Each row was made from one walk, in order. Every step used is in the known rows, and no mark comes twice. Write each row's walk.
(in the rows, 128 means zero)
Known rows:
K -> A: [128 122 122 124 108 134 107 139 125 114 122 131 119 150 163 118 144 118
 117 122 134 112 146 132 126 129 142 133 142 146 128 126  93 118 130 134
 124 132 143 125 133 104 107 151 105 112 115 133 104 127 169 119 142 140
 133 122 143 160 129]
K -> A -> W -> J: [122 118 137 119 113 128  89 132 135 108 110 134 125 157 156  99 158 113
 156 169 165 108 166  95 128 106 127 125 139  54 124 142  83 118 121 107
 124 129 134 114 118  75  95 138  94 107  91 156 115 185 133 113 214 140
 164 131 113 124 122]
A -> W -> J: [126  87 128 126 128 122 104 118 129 120 114 140 130 133 134 121 142 111
 150 134 155 122 164  77 107 120 142 127 128  55 125 134 109 116 126 114
 124 127 109 113 112  94 106 120 118 128 103 149 129 184 123 123 225 134
 159 128 105 110 131]
K -> A -> E -> W -> J -> Q: [125 145 107 138 121 129  93  92 135 129 109  76 116 193  99  90 152  60
 188 167 120 138 143 143 145 125 111 136 136 129 174 142 130 131 130 105
 125 121 162 128 142 117 112 130 129 104  87 148 165 164 124 106  84 129
 139 116 146  80 125]
W -> J -> E -> N: [123 112 126 108 138 109 109 112 139 133 120 170 153 116 132 122 134 108
 172 118 124 122  97 144 119 134 140 133 121 104 104 111 128 140 139 121
 122 137 130 115 125 122 149 136 110 125 133  94 156 129  86 103 176 106
 175 168 114 100 129]
Z -> Q -> E -> J: [121 115 128 137 131 160 158 159 125 132 113 144 125 144 133 120 110 181
 130 107 143 130 108 139 121 163 137 128 124 152 133  84 123 111 127 153
 134 127 114 141 132 126  78 108  64 126 127 122 107  49 171  94  85 148
 107 103 126 163 120]
A -> W -> J -> E -> N: [127  73 151 104 130 112  92 107 136 125 111 178 159 116 130 109 137 104
 180 132 143 132 136 101 117 125 121 119 123  68  96 117 115 148 121 103
 117 131 131 108 120 102 142 145 127 121 112 122 139 132 145  90 223 106
 157 169 104  69 131]
Z -> Q -> E: [129 140 118 144 137 143 146 156 119 120 131 146 126 120 186 124 101 150
  91 113 124 111 111 124 118 161 145 127 124 147 144  85 147 107 133 147
 149 106 127 147 126 126 114 106 110 120 132 111  99  61 152 111 109 147
 106  95 102 168 125]
K -> A -> E -> W -> J: [119 135  88 113 113 135  87  97 139 110 105 135 125 196 125 101 159  72
 149 156 123 133 141 137 125 128 114 130 130 135 153 125 135 131 131 117
 126 130 140 121 134 135 113 124 120 113  91 154 149 201 109  85 102 132
 175 125 154  97 124]
W -> J: [126 130 111 129 134 125 123 130 129 134 126 140 133 123 136 134 136 116
 148 137 129 111 136 116 130 126 145 129 125 105 119 122 111 115 146 136
 126 136 138 132 100  98 113 114 121 131 127 124 132 180  80 133 151 133
 174 132 122 127 129]
K -> J: [133 135 141 128 121 150 132 154 117 110 113 133 133  89 155 142 135 120
 129 126 138 122 131 148 125 105 138 129 132 116 120 120  99 131 123 139
 130 135 122 119 120 121 140 128  96 142 144 130  95 144  97 157 116 137
 139 129 150 159 119]
W -> J -> E: [125 154 131 107 137 119 137 126 137 136 120 176 122  99 113 128 129  94
 158 107 136 117 105 124 120 118 142 129 126  91 133 125 130 144 144 139
 129 137 138 132 108 113 121 141 137 125 134 115 147 100 103 135 142 114
 168 151 104 116 128]
N -> E -> Q: [123 138 157 129 140 126 136 109 121 121 164 161 109 178 135 130 112 168
  93 116 131 118 146 139 140 132 113 130 119 135 120 103 135 138 138 140
 113 138 130 128 150 117 154 143 176 126 141 138 137  95 146 120 108 145
 111 131 133 200 134]
N -> E -> W: [129 138 147 106 126 126 131 108 127 112 124 128 110 161 171 132 120 168
  92 127  90 143 121 117 121 154 114 136 119 144  86 138 181 114 129 129
 120 138 115 130 167 161 120 141 185 120 130 150 117 149 160 122 102 135
 119 133 139  90 130]
Z -> Q -> E -> N: [128 120 124 135 136 138 129 154 130 143 133 143 143 118 197 112 106 187
  96 125 122 110 100 142 114 169 128 126 113 155 103  81 138  98 133 126
 139 110 114 132 149 138 155 104  97 130 139  98 109  77 165  89 110 152
 112 109 109 130 129]
N -> E: [125 118 155 117 132 125 138 117 121 117 125 144 103 151 190 131 119 140
  99 113 119 115 128 114 119 140 127 130 121 121  88 137 146 121 140 146
 123 126 127 136 150 130 126 160 173 127 143 139 119 131 161 144 155 143
 119 130 123 116 129]
Q -> E: [134 105 117 120 131 133 142 144 130 110 143 126 127 117 147 137 118 154
  82 116 128 126 105 118 111 139 147 131 123 150 149 138 147 109 129 146
 144 128 126 140 131 124 122 134 118 136 129 131 110  74 156 154 142 139
 122 110 122 125 126]
W -> J -> Q: [131 147 117 137 142 115 121 135 126 145 128  77 125 118 114 126 128  91
 179 157 139 118 126 121 140 131 135 133 127 112 137 133 109 117 140 116
 128 122 144 134 120 105 116 111 129 123 125 121 141 153  96 153 141 129
 146 119 113 119 128]
Q -> E -> W: [125 125 122 114 127 128 141 135 126 118 139 109 124 136 128 148 120 174
  80  91  95 150 112 112 115 135 139 131 122 166 153 147 179 102 121 139
 147 135 108 139 151 168 118 109 138 125 126 140 111 107 173 126 121 127
 119 120 114  88 129]
E -> Q -> Z: [129 125 135 155 138 130 162 120 125 126 168 158 132 111  81 157 109 126
  16 143 131 126 105 137 141  92 111 127 142 162 121 134 148 151 126 142
 120 138 122 119 118 116 155 117 131 146 136 126 111  98 140 115  89 127
  97 134 150 222 146]
Z -> Q -> E -> J -> W: [130 145 111 115 114 150 150 154 125 142 104 156 116 134 128 122 107 211
 124 106 142 148 146 113 121 164 136 127 126 171 124  67 108  97 117 165
 136 122  78 129 120 175  62 128  89 131 136  95 113 115 132 107  86 152
  93 100 109 177 117]
J -> Q -> E -> W: [132 152 127 128 141 127 156 136 124 122 144  50 115 135 103 123 108 158
 110 121 100 156 109 130 125 150 124 134 124 171 156 158 182 108 113 141
 150 124 128 142 152 168 136 116 156 124 122 137 147 101 187 147  95 126
  82 102 139  81 124]
A -> E: [124  91  99 130 124 129  99  96 128 128 127 145 122 153 133 131 146  65
 104 117 119 128 138 136 117 142 131 122 115 188 142 128 143 127 135 138
 124 118 160 121 113 122 106 146 130 144 120 140 129 109 150 134 104 142
 119 125 123 124 128]
A -> K -> J: [130  94  98 137 108 139 118 178 123 120 119 141 142  91 151 134 146 183
 138 121 132 122 155 184 141 100 137 117 120 108 123 141  85 138 118 109
 128 104 134 107 113 145 130 111 104 133 139 124  76 160 104 148 121 134
 125 134 137 157 127]
A -> W: [128  92 140 122 123 118 103 120 121 118 126 131 128 123 143 133 137 136
 105 114 130 139 162  84 135 141 139 119 123 111 124 139 123 123 113 127
 123 124 127 111 109 102 110 145 136 137 118 161 100 133 198 136 209 136
 111 128 109 115 130]

Which walk is each row?
[136 105 115 125 111 133 122 167 119 129 118 175 131  62 122 127 148 152
 161 104 131 132 134 169 111 107 129 120 118 103 143 138 106 159 112 120
 135 109 135 107 114 148 154 135 123 125 138 120 103  93 108 145 113 102
 121 152 149 155 125]
A -> K -> J -> E
[142 128 108 158 112 138 118 171 114 139 117  78 138  88 114 126 138 149
 165 156 132 132 151 167 157 103 129 122 127 110 144 156  94 134 107  87
 130  99 150 118 123 138 149 118 129 136 143 114  94 135 108 163 128 122
  94 124 147 141 130]
A -> K -> J -> Q
[125 138 153 132 144 115 165 113 138 142 167 200 120  98  41 145 111 100
  74 149 137 116  92 141 115  84 119 132 145 126 152 117 129 173 135 129
 120 159 130 136 105 125 162 122 130 130 138 119 147  70  87 116  66  96
 157 148 148 203 141]
W -> J -> E -> Q -> Z
[133 151 126 139 149 123 137 145 130 134 142  61 129 144 118 116 113 121
 167 145 136 114 108 124 130 132 131 140 131 127 163 139 132 116 135 128
 148 129 128 153 123 108 144 108 141 125 130 116 162 114 124 163 159 130
 136 106 107 117 118]
W -> J -> Q -> E
[124 118 156 142 136 129 170 105 128 125 168 174 114 146 124 148 108 143
   4 149 120 117  99 125 131 116  96 126 144 153  99 122 139 150 133 146
 114 138 113 134 139 136 169 136 168 131 144 136 122  78 136 123 105 139
  98 126 154 203 144]
N -> E -> Q -> Z
[131 102 148 104 137 116 129 119 132 129 119 168 149  96 138 118 132 108
 135  56 113 131 105 133 127 146 126 124 122 165 100 108 140 146 129 129
 120 130 146 113 134 127 160 157 128 132 138  96 132  94 174 103 133 107
 127 160 120 108 133]
J -> E -> N
[126 109 147 114 131 115 120 117 126 129 126 178 125 110  98 126 134  88
 165 125 147 131 130  83 128 129 129 125 116  68 142 134 122 140 119 119
 125 133 130 115 105  96 128 153 150 119 124 144 152 104 141 128 201 107
 153 151 105  92 125]
A -> W -> J -> E
[138 158 127 117 105 135 112 145 116 122 110 147 122  85 144 155 133 135
 156  94 139 136 170 115 107 107 129 116 136 139 121 110  67 139 114 155
 129 144  92 103 130 161 117 153 129 142 147 107  95 207  95 169 106 135
 115 134 132 173 122]
K -> J -> W
[128 142 110 113 131 127 123 127 130 126 118 109 126 129 123 145 133 131
 151 135 109 138 126 116 125 121 133 136 119 119 113 132 153 119 139 120
 125 140 121 134 111 149 110  99 125 130 121 137 133 205  85 110 103 119
 166 140 119  84 128]
E -> W -> J
[125 119 112 139 129 126 114  88 127 133 154 162 127 177  86 128 129  90
 118 113 118 130 131 141 138 120 113 131 115 190 175 107 145 146 140 143
 115 132 150 114 105 100 136 135 135 148 117 149 137 105 146 111  64 143
 114 118 129 215 134]
A -> E -> Q
[127 141 138 101 132 130 144 105 134 106 115 134 113 171 165 127 124 157
 142 150 111 132 129 118 122 127 122 134 124  89  89 140 163 126 141 125
 122 138 117 136 153 159 130 120 167 116 133 147 129 214  86 114  99 140
 166 142 132  81 127]
N -> E -> W -> J
[130 147 152 155 124 142 141 160 119 122 126  79 124 111 124 126 116 110
 139 120 147 118 106 142 116 118 134 127 136 133 175 146 103 123 117 133
 150 115 114 145 142 131 148 120 109 131 142 128 127  79 120 181 139 138
 105 102 125 139 116]
K -> J -> Q -> E
[127 108 139 154 124 136 156 123 129 136 126  84 130 111  68 135 117 113
  57 158 145 139 108 140 158 138 125 130 148 171 106 154 116 147 111 122
 117 127 137 134 115 118  96 127  87 133 141 125 148  74 162 132 110 113
  90 120 166 109 139]
E -> J -> Q -> Z
[131 175 139 160 123 137 119 149 116 141 112  82 129  83 132 133 127  99
 168 139 139 109 124 148 136 124 132 130 133 119 136 134 103 131 123 113
 129 125 130 121 142 120 142 136 115 135 149 128 128 132 114 169 104 130
 108 121 135 115 123]
K -> J -> Q
[120 152 139 117 140 117 136 115 131 136 151 192 121 110  56 126 120  96
 176  92 135 115 114 132 123  95 119 131 126 116 156 102 131 154 145 131
 118 150 134 120 104 122 146 126 145 122 124 118 164  65  86 108 101 107
 164 157 122 192 129]
W -> J -> E -> Q
[125 111 128 155 137 112 100 121 120 138 125  74 138 130 110 115 132  96
 173 171 149 129 153  89 151 138 139 124 134  72 140 144 117 121 118 104
 127 121 144 132 105  84 123 126 146 121 112 142 146 173 146 141 215 128
 130 112  99 100 130]
A -> W -> J -> Q
[118  80 101 123 113 139 117  97 130 133 100 153 128 180 100 124 149  83
 118 109 140 154 129 159 139 168 129 120 116 202 132 122 132 127 129 142
 109 132 153 120 129 123  73 154  81 143 119 150 142  97 142 115 100 147
 130 124 146 142 127]
A -> E -> J
[130 155 121 147 136 123 150 122 130 135 135  77 133  98  73 129 126  89
  72 186 108 141 107 129 141 109 117 138 145 114 109 161 157 133 124 109
 130 134 126 158 121 155 144  93 141 134 130 127 150 155 115 134  87 109
 132 116 144  61 139]
E -> W -> J -> Q -> Z
[138 127  86 126  96 139 112 159 117 115 107 147 133  80 135 149 147 200
 170 118 130 144 190 149 128  88 130 111 130 123 112 127  71 135 108 140
 128 111 109 101 112 170 132 128 113 142 129  95  89 214  94 160 119 134
 109 129 137 169 125]
A -> K -> J -> W
[127 176 120 136 138 115 126 123 122 136 125  55 126 123 107 127 125 118
 180 161 104 151 125 114 157 119 121 139 130 101 135 143 156 115 137 113
 129 143 120 142 134 141 123 104 136 126 120 129 155 186 107 130  88 118
 136 123 122  67 126]
E -> W -> J -> Q
[126 156 150 145 132 119 164  98 132 126 118  83 112 147 127 123 110 127
  73 196 105 135 103 127 138 119  95 140 144  99  80 162 164 130 130 105
 126 125 115 159 162 166 142 101 171 116 149 136 156 162  95 136 121 126
 122 126 159  62 132]
N -> E -> W -> J -> Q -> Z
[128 117 137 140 134 124 117 131 129 142 138  59 151 150 150 108 111 180
 118 127 119 123  89 135 145 158 131 127 125 159 126 129 143 105 123 117
 139 116 131 129 148 126 165 130 122 133 138  95 137  90 193 138 159 132
  88 123 122 115 131]
J -> Q -> E -> N
